In the rows, 128 means zero.
Known rows, with every step that occurs:
Z, Y, D, V: [121 136  73 106 120 120 155 147  91 155 158  89 187  90  99 124 123 141
 160 125 128 141  95 154 128 130 114 162 105 134 151 167 100 144  96 122
 160 129 154 122 191 106 148 105 103 107]
H, A: [140 148  58 115 129 112 131 127 109 101 166  83 110 174 130 103 123 104
 164 146 109 152 131 150 152 130 117 175 132 100 136 172 138 178 108 123
 110 151 130  91 154 108 128 124 109 101]
V, Y, H: [157 139  33 134 117 139 146 122 142 139 127 115 147 113  94 118 115 130
 131 160 119 154 116 138 175 133  98 182 131 117 146 168 133 132 129 113
 108 153 110 104 153 143 143  57  81 118]
J, Y, D, V: [123 133  83 121 117 122 167 109 128 132 165  80 157  97 115 111 136 140
 160 122 112 116  89 126 155 144 103 147 127 140 128 187  95 160 112 129
 167 143 134 129 177 108 139 108 145  75]
A, H: [138 143  37 112 105 105 151 114 123 112 152  86 115 136 128  91 101 130
 145 139 116 164 119 138 149 114 112 163 129 120 146 170 165 142 109 120
  89 124 134  70 150 142 151  79 117 127]
J, Y, D: [141 135  87 126 129 123 144  97 136 109 179  93 129 105 129  93 149 135
 150 132 108 134  93 128 138 142  94 145 139 151 151 185 100 152  98 128
 143 143 107 111 159 135 120 101 129  83]
V, D, Y, G: [142 113  33 116 109 119 149 123 157 138 123 121 162 107 125 125 111 154
 142 134 133 109  72 149 154 153 117 173 149 107 136 157 135 133  73 100
 141 141 141 120 187 142 177 100 128 116]
Z, Y, D: [145 135  77 112 130 126 135 136 105 135 171 103 158 104 115 102 131 138
 152 131 128 159 108 156 118 129 106 162 112 146 165 172 106 139  84 126
 139 131 133 107 178 130 134  95  85 114]
Z, H, Y: [157 166   7 124 124 119 131 121 106  90 141  76 141 152  99 103 122 117
 163 164 126 128 122 131 122 121 149 192 114 138 162 133 138 149 120 136
 124 149 138 114 186 132 143  96 107 148]
J, Y: [136 151  69 127 111 126 146  85 123  89 170  87 118 139 123  86 150 114
 155 141 105 148 109 120 137 142 118 173 136 144 133 186 135 158 103 123
 140 132 121 108 153 129 121  99 122  93]
Z, Y, H: [144 147  61 114 121 136 128 127 107 129 139 106 155 136  95  90 120 126
 151 150 118 144 122 141 140 122 114 202 108 137 162 147 129 128 105 124
 118 142 127 110 165 147 138  71  58 109]
Z, Y: [133 154  58 108 115 129 131 119  90 116 163  98 152 128 111  97 135 113
 156 139 117 166 120 146 110 129 134 191 113 139 150 164 139 145  90 122
 136 123 148 101 173 125 131  91  76 124]
A, H, Y, D, V: [145 134  18 108 129 108 166 139 135 152 137  62 155 118 110 135 110 152
 156 115 125 110 100 138 160 116 122 129 107 114 157 165 111 139 118 113
 122 133 136 125 179 121 178  99 156 131]
V, D, Y, H: [140 118  12 128 109 122 158 132 159 128 122 109 174 102  95 127 110 150
 147 153 138 113  77 132 182 126 105 182 136 105 142 155 114 129 125 109
 132 148 139 111 162 172 182  67 109 100]
G, Y: [118 157  39 129 113 110 168 115 111 101 160  83 135 137 114  99 117 118
 167 141 118 175 133 129 129 117 113 182 128 124 134 202 134 133 118 128
 143 132 139  74 167 103 127  98 110 122]
D, V, Y, Z, H: [151 169  23 132  95 135 153 137 135 164 105 117 180  87  89 131  95 123
 143 180 141 112  91 151 133 146  98 190 137 128 136 143 136 147 124 124
 141 154 164 101 199 117 178  72  84 128]
J, Y, Q: [131 134  78 109 117 110 164  96 130 120 166  81 114 129 107 110 149  95
 150 141 107 133 104 141 159 136 116 169 138 143 134 196 119 156 106 126
 160 129 130 126 129 122 102  81 127  76]
Z, Y, J: [153 155  39 110 110 141 118 117  88 132 155 104 144 144 109  86 125 111
 156 141 121 142 141 157 103 136 143 191 114 130 150 146 137 153  95 118
 146 153 135 117 174 100 140  97  69 127]
Z, Y, H, A: [162 152  65 105 131 129 120 137 112 125 148  97 139 176 102  99 122 107
 162 158 111 119 138 145 153 125 109 191 102 111 162 145 117 152 111 131
 106 167 120 116 160 128 127  86  65  97]
V, D, Y: [132 130   4 128 105 114 159 128 142 115 140 100 167  96 105 133 128 140
 153 146 141 139  75 140 155 131 120 174 146 104 129 173 124 147 106 106
 151 124 158 103 170 141 174  93 128 113]
Q, Y, G: [148 140  63 122 103 131 149 116 115 149 149 130 109 146 123 109 106 123
 129 124  97 145 120 171 123 153 119 152 134 122 149 167 162 142  56 118
 133 128 114 114 162 148 141  98 108 155]
D, Y, Z, H, A: [171 166  29 121 120 122 121 133 138 131 116  96 132 155 114 110 109 104
 161 187 129  83  97 151 141 143  96 200 146 120 160 140 137 164 128 126
 125 175 151  93 165 137 177  99  84 105]
G, Y, Q, H: [117 139  40 106 119  92 185 134 127 145 150  71 110 138 106 124  88 106
 168 120 112 145 140 144 155 105  98 169 121 118 128 213 125 105 119 133
 136 111 156  78 121 122 123  61 140 109]
D, Y, Q, A, H: [131 124  25 116 106 101 163 141 152 174 137  56 110 130 101 160 111  95
 148 143 120 111  91 158 211 102 101 130 155 104 123 206 142 135 117 109
 117 115 146  91 106 150 154  45 155 120]
G, Y, D: [131 138  55 132 134 108 167 133 126 118 161  84 142 111 117 102 109 142
 166 135 122 164 121 136 130 119  92 152 122 133 151 208 103 131 118 134
 151 144 123  78 172 116 129 102 122 112]

Rows:
[150 135  63  80 129 103 143 143 109 152 157  71 114 169 106 128 112  86
 171 126 110 117 142 168 155 114 110 168 104 108 138 177 117 138  96 134
 114 119 162 110 120 117 122  75 110  99] | Z, Y, Q, H, A
[139 160  16 133 113 124 151 117 115 116 155  92 130 147 111  91 109 119
 167 139 111 147 152 143 114 124 131 184 126 115 138 181 135 139 128 125
 159 162 127  89 168  86 132 102  97 120] | G, Y, J
[142 147   6 130  93 141 151 126 116 162 131 102 168 105  97 146 116 122
 142 141 123 137 118 156 148 140 134 170 134 103 119 158 132 169 124 103
 158 159 140 126 181  75 160  91 110 119] | D, V, Y, J
[150 146  65 119 130 123 134 133 125 113 145  92 115 177 117  95 106 118
 158 154 115 125 135 142 179 125  99 185 121  99 149 155 131 165 125 127
  96 172 113  97 146 133 137  99  86  91] | Y, H, A
[171 168  38 119 140 156 126 116 138 144 135  97 116 156 110  99 121 129
 155 140 129 113 115 145 131 150 130 188 134 123 161 155 148 140  97 112
 129 134 137 107 180 131 167 114  87 151] | H, Y, Z
[139 133  56 102 106 113 158 148 127 177 146  71 118 142  90 136 121  89
 158 138 112 134 121 165 169 102 104 135 121 119 136 187 135 125  95 126
 115 105 146  95 123 137 123  42 117 126] | Z, Y, Q, A, H
[111 132  75 118 123 111 163 140 109 141 157  89 164  94 110 117 105 150
 156 125 132 143  94 152 156 129 106 152 125 122 143 179 110 155 106 121
 149 136 140 106 187 110 153 110 126  99] | Y, D, V
[147 139  43 121 138 127 153 138 129 160 155  58 104 163  88 151 140  92
 161 133 119 112 119 154 188 118 134 146 137 106 133 192 131 147  97 119
 139 117 134 123 136 121 117  89 137 136] | H, Y, Q, A
[122 135  37 122 109  93 194 146 146 158 143  57 103 144  96 140 102  88
 170 138 108 138 131 146 189  93  92 124 129 106 119 228 134 113 127 132
 123 115 133  69 114 120 112  53 156 120] | G, Y, Q, A, H
[138 127  32  94 130  88 149 134 135 155 144  55 102 162 115 157 104  91
 164 134 113  99 112 164 192 113 104 168 139  91 131 192 126 151 115 116
 120 128 159 103 107 129 152  82 141  96] | D, Y, Q, H, A
[179 163  34 128 121 157 134 134 162 172 119  81  87 173 107 120 113 119
 151 136 112  89 121 145 164 133 109 134 140 109 147 167 164 124  96 115
  92 118 125  82 157 153 178  76 117 168] | Q, A, H, Y, Z
[113 140  45 117 123  96 185 128 125 131 157  76 131 125 104 117 112  96
 167 141 118 162 123 148 148 111 110 178 126 126 138 210 115 134 121 131
 162 133 142  95 141 100 104  88 120 104] | G, Y, Q
[170 131  22 112 137 111 146 128 141 135 149  72 123 127 123 111 121 149
 154 124 123 128 118 140 150 115 115 130 110 126 174 163 116 129 112 115
 105 130 111 108 167 145 157  95 143 145] | A, H, Y, D
[161 136  38 119 152 126 140 128 125 128 164  81 132 125 116 116 133 147
 152 127 123 135 110 143 140 132 127 151 116 133 168 171 110 145 100 120
 131 138 117 121 178 129 143 116 123 137] | H, Y, D
[155 148  77 124 127 130 133 100 145  97 152  90 109 182 114  90 144 107
 159 156  96 101 131 120 180 141  94 173 125 121 139 159 114 165 126 134
 110 178  97 121 138 135 120  98 103  66] | J, Y, H, A
[126 156  37 136 120 120 166 124 131 115 141  95 137 144 102  95 100 128
 162 154 116 151 140 123 158 113 101 192 113 122 149 183 126 115 138 134
 125 158 118  83 161 129 130  74  89 103] | G, Y, H
[146 146  32 128 117 124 153 141 135 156 121  92 167 138  87 150 111 111
 150 164 111 114 116 143 202 132  99 172 119  84 126 162 111 168 141 120
 115 176 128 127 159 102 152  86 103  91] | D, V, Y, H, A
[126 128  57  99 119  99 162 129 122 148 153  86 101 129 109 119  85 117
 148 114 119 137 126 164 165 118 109 167 131 116 135 188 141 128 104 122
 115 101 150  92 118 143 137  63 125 107] | Y, Q, H
[154 126  47 138 129 125 149 134 139 144 150 103 150  78 112 133 125 140
 134 146 131 161  98 154 150 137  88 140 139 129 150 190 106 143 108 113
 129 143 114 102 165 129 140  86 113 126] | V, Y, D
[170 149   7 122 118 116 138 147 164 125 104 111 156 129 106 125 112 127
 164 183 146  70  80 149 140 142  89 185 142 104 147 135 120 155 119 133
 136 173 163  97 183 144 190 100 100 107] | V, D, Y, Z, H, A
[146 136  30 127 123 123 163 155 141 175 141  49 138 129  97 154 116 139
 161 114 115  90 106 140 191 104 113 101 117 102 133 180 122 136 113 124
 119 128 130 108 176 127 173  85 174 142] | Q, A, H, Y, D, V
[146 150  58 107 121 110 135 128 110 107 161  77  87 176 131 109  96 117
 165 125 108 132 144 148 161 119 107 163 129  93 127 176 150 149 102 132
  82 130 139  70 132 125 148  95 125 107] | Q, H, A
[158 132  52 121 111 135 143 116 142 147 131 129 139 120 127 120 114 130
 125 143 112 147 108 155 144 158 107 172 141 123 141 164 148 137  76 102
 119 150 117 111 178 119 139  90 102 130] | V, Y, G
[145 157  37 129 108 148 153 124 136 180 120 114 166  95  99 136 110 131
 142 151 132 127  89 157 150 156 101 176 144 110 127 168 142 145 114 109
 144 136 157 103 186 105 178  82  88 122] | D, V, Y, Z
[153 166  51 135 109 154 150 119 123 163 138 125 103 131 103 103 112 121
 134 135 112 141 120 172 121 152 104 157 139 128 151 171 165 138  82 126
 136 120 130  92 155 158 170  92  79 162] | Q, Y, Z
[160 128  35 101 127 101 156 142 142 167 137  76 103 147 101 161 105  92
 150 134 108 124 135 171 190 121  94 145 129  89 124 196 123 144 114 118
 108 130 146 100 110 115 129  66 134 102] | V, Y, Q, H, A
[156 151  42 126 121 130 145 128 121 141 144 106 102 175  92 118 115 105
 147 147  92 130 147 158 174 124 100 151 113  93 149 164 135 158 113 137
 107 161 103 114 138 156 144  95  96 124] | Q, Y, H, A
[169 166  56 116 125 123 126 138 124 113 128 106 114 165 122  84  98 106
 162 181 127 104 125 152 131 140  90 198 136 120 160 134 146 168 113 139
 108 171 138  81 175 127 157 110  73 112] | Y, Z, H, A
[174 137  29 101 122 124 138 117 151 138 130  91 107 171 136 104 107 141
 145 123 110 109 121 146 146 137 131 159 117 120 169 140 160 128  82 101
  93 136 113 115 175 136 156  96 133 153] | A, H, Y, G
[118 134  36 111 109 106 184 140 130 178 138  85 170  86  86 168 115  99
 145 143 128 148  92 164 179 130 115 164 133 103 123 192 114 157 123 110
 160 132 162 131 153  93 132  72 123 102] | D, V, Y, Q
[150 155  46 122 117 139 132 113 134 153 127 104 131 125 118 107 113 125
 148 155 133 121  85 152 144 155 108 196 158 130 150 171 152 139 100 104
 140 133 150  89 162 142 186  90  83 128] | D, Y, Z
[138 137  37 117 141 122 160 140 120 149 151  69 166 118 104 132 126 146
 163 120 129 118 100 140 154 131 133 148 117 119 152 169 102 152 107 119
 153 136 140 135 193 102 156 119 139 123] | H, Y, D, V
